Each row comes from the steps of one walk. Every step used is in the known rows, and no mark comes twice. Write the walk behind each row, first mark first.
Known rows
tatam/mupi: [-12   1 -22   8 -10  -5  -2 -13 -14  18   9   7   1  -3  17 -17   9 -27
  -5  -9  10   4  -4 -11   5  -3   0   2]
buzo/pona: [-23   3  -3  16   9   3 -11  -9  -8  11   5   4   5 -13  -9 -30  27  18
   3  -7  -1  11   9 -10   5  -6   2   0]
bipar/pona/buzo: [-43  -2 -12  25  -1 -15   8   7 -40  27   1  -3   4 -17 -14 -12  12   0
  -2  -6 -15  -4   5   7  11 -27  13   7]
toli/rira/mupi: [  3  -7  -8  35 -12   3   2 -20 -25   1  13   8  -2 -15   9  -2  18  -3
   7  -4  36   7   3  12  15  19  -6   7]
bubun/tatam/bipar: [ -3  -3  -5   7 -11   8  27 -23 -29  15  16  -6  13   3   5 -22  27 -11
  13   1  -4  13 -41 -13  18   6 -18  22]
mupi/tatam: [-14  -3 -20  11  -8  -3  16 -21 -26  12  15  -4  -1  12  -3 -21  28  -4
  15  -5   7  16 -20  -6  20  -4  -5   7]
zolake/rira: [ -2  -7 -10  24  -5  16  -3  -3 -33   4  11  -8  -2   8  -8   4  18  11
   4  -3  22   2  30   3  15   9  -9   1]
dimife/sidof/rira: [ 16  -8  10   9  -7   0  -5  -7 -24  31   9   1   4   5  -4 -11  19  12
   5  -8  38  13 -26  17  16  19   9  11]
tatam/bipar: [  2  -2   0  10  -6   3   6  -6 -20  17  16  -1  15 -11  -2 -17  13 -15
  10   0  -1   3 -20 -10   1  -1 -20   9]
bipar/tatam/buzo/pona: [-50   9  -7  -1  31 -13   4 -11 -10  14  10   1  18 -13  -2 -25  38   2
   9   3 -13  19 -20  -9   3 -11  16   9]
sibol/rira/mupi/tatam/bipar: [-16  -7 -37  21 -25  -9   9 -28 -38  10   9  -7   7   2  -7 -19  43  -8
  17  -3  11  32   6 -13   4  14 -12  19]
zolake/rira/sibol: [ -1 -10 -12  37  -4  14  -1 -12 -31   1  10  -1  -5 -20  -7   7  22   7
   2 -13  -9  -3  37   0  17  15  -5 -10]
sibol/rira: [ -6  -3 -19  28 -12  21 -19  -1 -27   5  10  -9  -6   5  -5 -11  32  11
   7 -13  -2  13  48   1   5   1  -2  -2]
sidof/rira/mupi/tatam/bubun: [ -6  -2 -26  14 -47 -20  17  -4 -26  27  10  13  13  -1   1 -25  16 -21
  17   3  39  38 -10   8  11   8 -13  22]
bubun/tatam/buzo/pona: [-22   9  -8   0   9   7   7 -24 -19  18   4   2  10  -6   0 -42  40   9
   6  -2 -23  23 -34 -25  26  -3   7  22]
rira/mupi/tatam/bipar: [-14  -5 -30   9 -16 -28  28 -35 -27  19  12   1  13  -8   1 -21  27 -20
  17   4  15  24 -41 -15  11  11 -17  22]
pona/buzo: [ -8   2  -7  21 -10 -13   0  -3 -40  26  13  -2  -1  -1  -7 -19   4   8
   4  -6  -6   2   6   3  26 -15   5   1]
tatam/mupi/rira/sibol: [-21  -3 -35  22 -27  -7  -7 -24 -11   5   6  14  -2 -22  11 -26  13 -33
   2 -14 -19   8  18 -23  14   3   7   2]
bipar/pona: [-38  -7 -16  23   7   1   5   4 -17  15   1  -2   5 -21  -5  -5  22  -6
   0  -8  -8  -4   4   5  -1 -16   7   7]
toli/rira: [  8  -5  11  32  -9  23  -3  -7 -26   2  17   5  -2  -4   1  -5  18   0
   6  -6  27  -2   5  13  14   7  -6   0]
dimife/mupi/tatam/bipar: [ -9  -6 -22  -1 -17   0  19 -36 -35  28  13  -6  12  -9  -7 -22  28 -22
  10   0  13  14 -47  -8  27  12 -17  22]
dimife/mupi/rira/toli: [-22  -6 -40  25 -25  16   1 -19 -11   6  15   1  -5 -23   7 -20  29   0
  16  -4   8  10  -5  -6  28  17  -5  10]
sidof/rira/sibol/dimife/mupi/tatam: [  6  -7 -30  20 -29 -10  -6 -15 -30  18   5   3  -1 -23  -5 -18  22   5
   7 -20  -1  19 -18  15  31  19  15   1]
pomef/bipar/tatam/bubun: [-10   5 -15   2 -32  -9  24   9  -9  15  16   0  22 -13   5   4  32 -28
  12   1 -18  20 -17  10   9 -17   1  17]
rira/sibol/dimife: [ 11  -2 -24  35  -3   1  -8  -9 -10   3   7   1 -10 -28  13  -8  14  10
   2 -29 -43  -5  -5   4  13   5  18 -18]
zolake/rira/mupi: [ -7  -8 -28  29  -7  -5   3 -16 -32   7   8  -4  -2  -4   0   7  20   8
   5  -1  32  11  27   2  14  22 -10   7]
bipar/pomef: [-25  -8  -3  15  -3  -7   5 -14 -17   7  16   0  11 -20   1 -10  19  10
   9  -8 -18   5  22   7  -5   0  21  -3]

Write each row's walk
[ -5  -7 -16  30 -18  -5  17 -33 -33   3  14   6  -2  -2   2  -8  31  -8
  14  -1  41  18 -16   8  22  19  -5  14]
toli/rira/mupi/tatam
[-25   2 -26  -8 -19 -29  13  -8 -11  12  12  -3  17 -12   6   3  33 -30
   4  -2  -4  18 -16  -2  12 -10   9  15]
pomef/bipar/tatam/mupi
[ 23  -6 -19  18 -12 -21 -10  -9 -18  26   2  -2  -3   1  11 -11  13  24
   3 -17  33  17 -44  21  15  31  27  10]
sibol/dimife/sidof/rira/mupi
[ 17  -6 -27  13 -17 -26   4 -23 -26  26   3  -5  -3  13   5 -16  22  19
   8 -14  38  25 -63  17  21  31  27  16]
sibol/dimife/sidof/rira/mupi/tatam
[ 19  -3 -10  26 -11   3  -3   3  -9  16  10  -2  -6   1  14 -12  21  31
   8 -18  22   8 -58  18   8  26  22   0]
sibol/dimife/sidof/rira/toli
[  3   3 -20   2  -3 -31  -8 -25 -20  32  -5   2   7   2  -3 -39  32  24
   5 -10  21  33 -75  -1  18  25  37  26]
sibol/dimife/sidof/rira/mupi/tatam/buzo/pona
[-10 -10 -27  17 -19 -15  15 -41 -27  11  10  -2  11 -44   2 -16  28  -4
   6 -21 -49   5 -41   1  15  19  26   2]
rira/sibol/dimife/mupi/tatam/bipar/pomef
[-41 -10 -28  24 -18 -33  33 -22 -63  21   1  -8  15  -5 -24  -4  26  -9
   8   9  24  15 -14  -6  15   7  -9  28]
zolake/rira/mupi/tatam/bipar/pona/buzo
[-60   1 -41  18 -12 -13  21 -16  -4  -2  19   5   3  -4  23 -13  31 -25
  17   1  10  17 -14 -10  -1   4   3   5]
bipar/tatam/mupi/rira/toli
[  1  -2 -42  11 -16  -1   0 -26 -26  18   7 -12  -8   3   7 -18  22   7
   4 -16   6  10 -43   7  33  13  16   8]
sibol/dimife/mupi/tatam
[-14  -7 -27  33 -20   4  -7 -18 -14  -2  11   7  -3 -24  -2 -22  20  -6
  14 -13 -29   7  31 -11  21   2   5  -2]
mupi/rira/sibol
[ -7  -2 -51  29 -26  10 -10 -13  -7   1   9  -5 -11 -13  16 -20  20  14
  11 -15  -1   7 -24   0  24  19  13   4]
sibol/dimife/mupi/rira/toli
[-25  -3 -30  33 -22  12   4  -6  -2  -7  18   4  -4 -10   6 -23  27   5
  23  -3  -1  12   5 -13  10   5  -6   2]
mupi/rira/toli
[ 16 -11   8  20  -5  -1  -3 -13 -23  27   8   7   2 -21  -3  -7  22   8
   4 -18   7   8 -19  15  18  22  16   1]
dimife/sidof/rira/sibol
[-18  -1 -17   0 -10 -20  14  -1 -13   8  15  -9  16 -13  -5   7  38  -7
  13  -1  -9  18 -10   7  17 -11   7  11]
pomef/bipar/tatam
[-23   0 -34  11 -29  -6  -9 -15 -14   9   8   8   1   4   9 -29   8 -29
   4  -4   9  11  12 -21  11  -1   4  13]
tatam/mupi/rira
[-11  -5 -37  32 -14   0 -13 -14 -25   6   6  -4  -5  -7   1  -8  32   7
   7 -11   8  22  45   0   5  13  -1   6]
sibol/rira/mupi
[  3  -3 -45  19 -25   5 -22 -15 -18  10   4  -8  -8  -3   7 -21  11   9
   5 -14   2   6 -10   4  31  15  18  10]
sibol/dimife/mupi/rira
[-33   0 -40  18 -34   7  24 -30 -13   1  14   5  -4   4  24 -30  32 -19
  14  -4   2  21 -28 -26  20  11  -3  19]
bubun/tatam/mupi/rira/toli
[  2 -11 -12   6 -23 -39  15 -30 -30  26   7  -4  18  -2   1 -20  24  13
  13  -9  22  26 -70  14   2  34  35  23]
sibol/dimife/sidof/rira/mupi/tatam/bipar/pomef
[  1  -2 -14  33 -38   5  25 -24 -30   8  14  13   3  -1  12 -11  24 -27
  13  -1  36  19 -21   9  15  13 -12  19]
toli/rira/mupi/tatam/bubun
[  3  -5 -42  25 -13  -2   2 -33 -23  12   6  -3 -10 -29   9 -13  26   1
   2 -27 -33   4 -33   5  33  15  18  -6]
rira/sibol/dimife/mupi/tatam
[-18  -3 -24  41 -14  29  -4   2 -14  -6  17  -4 -10  -8   5 -10  43  16
  14 -13  -5  12  28  -3  -3   7  -8  -8]
sibol/rira/toli
[ -5 -10 -22  11 -16 -32  15 -16 -30  32  -4  -5  13  -3  -4 -16  27   2
   7  -8  29  20 -84  12   4  23  24  29]
sibol/dimife/sidof/rira/mupi/tatam/bipar/pona
[-14  -6 -16  37  -7  24  11   0 -20  -6  18  -4  -6  -6   2   6  30  17
  12  -3  20   1  11  -2   6  17 -17  -6]
zolake/rira/toli
[ 23  -1 -25  16 -37 -17  12 -13 -21  33   3   3   2  15  15 -20  17   1
   9 -13  30  27 -68  18  14  24  20  21]
sibol/dimife/sidof/rira/mupi/tatam/bubun
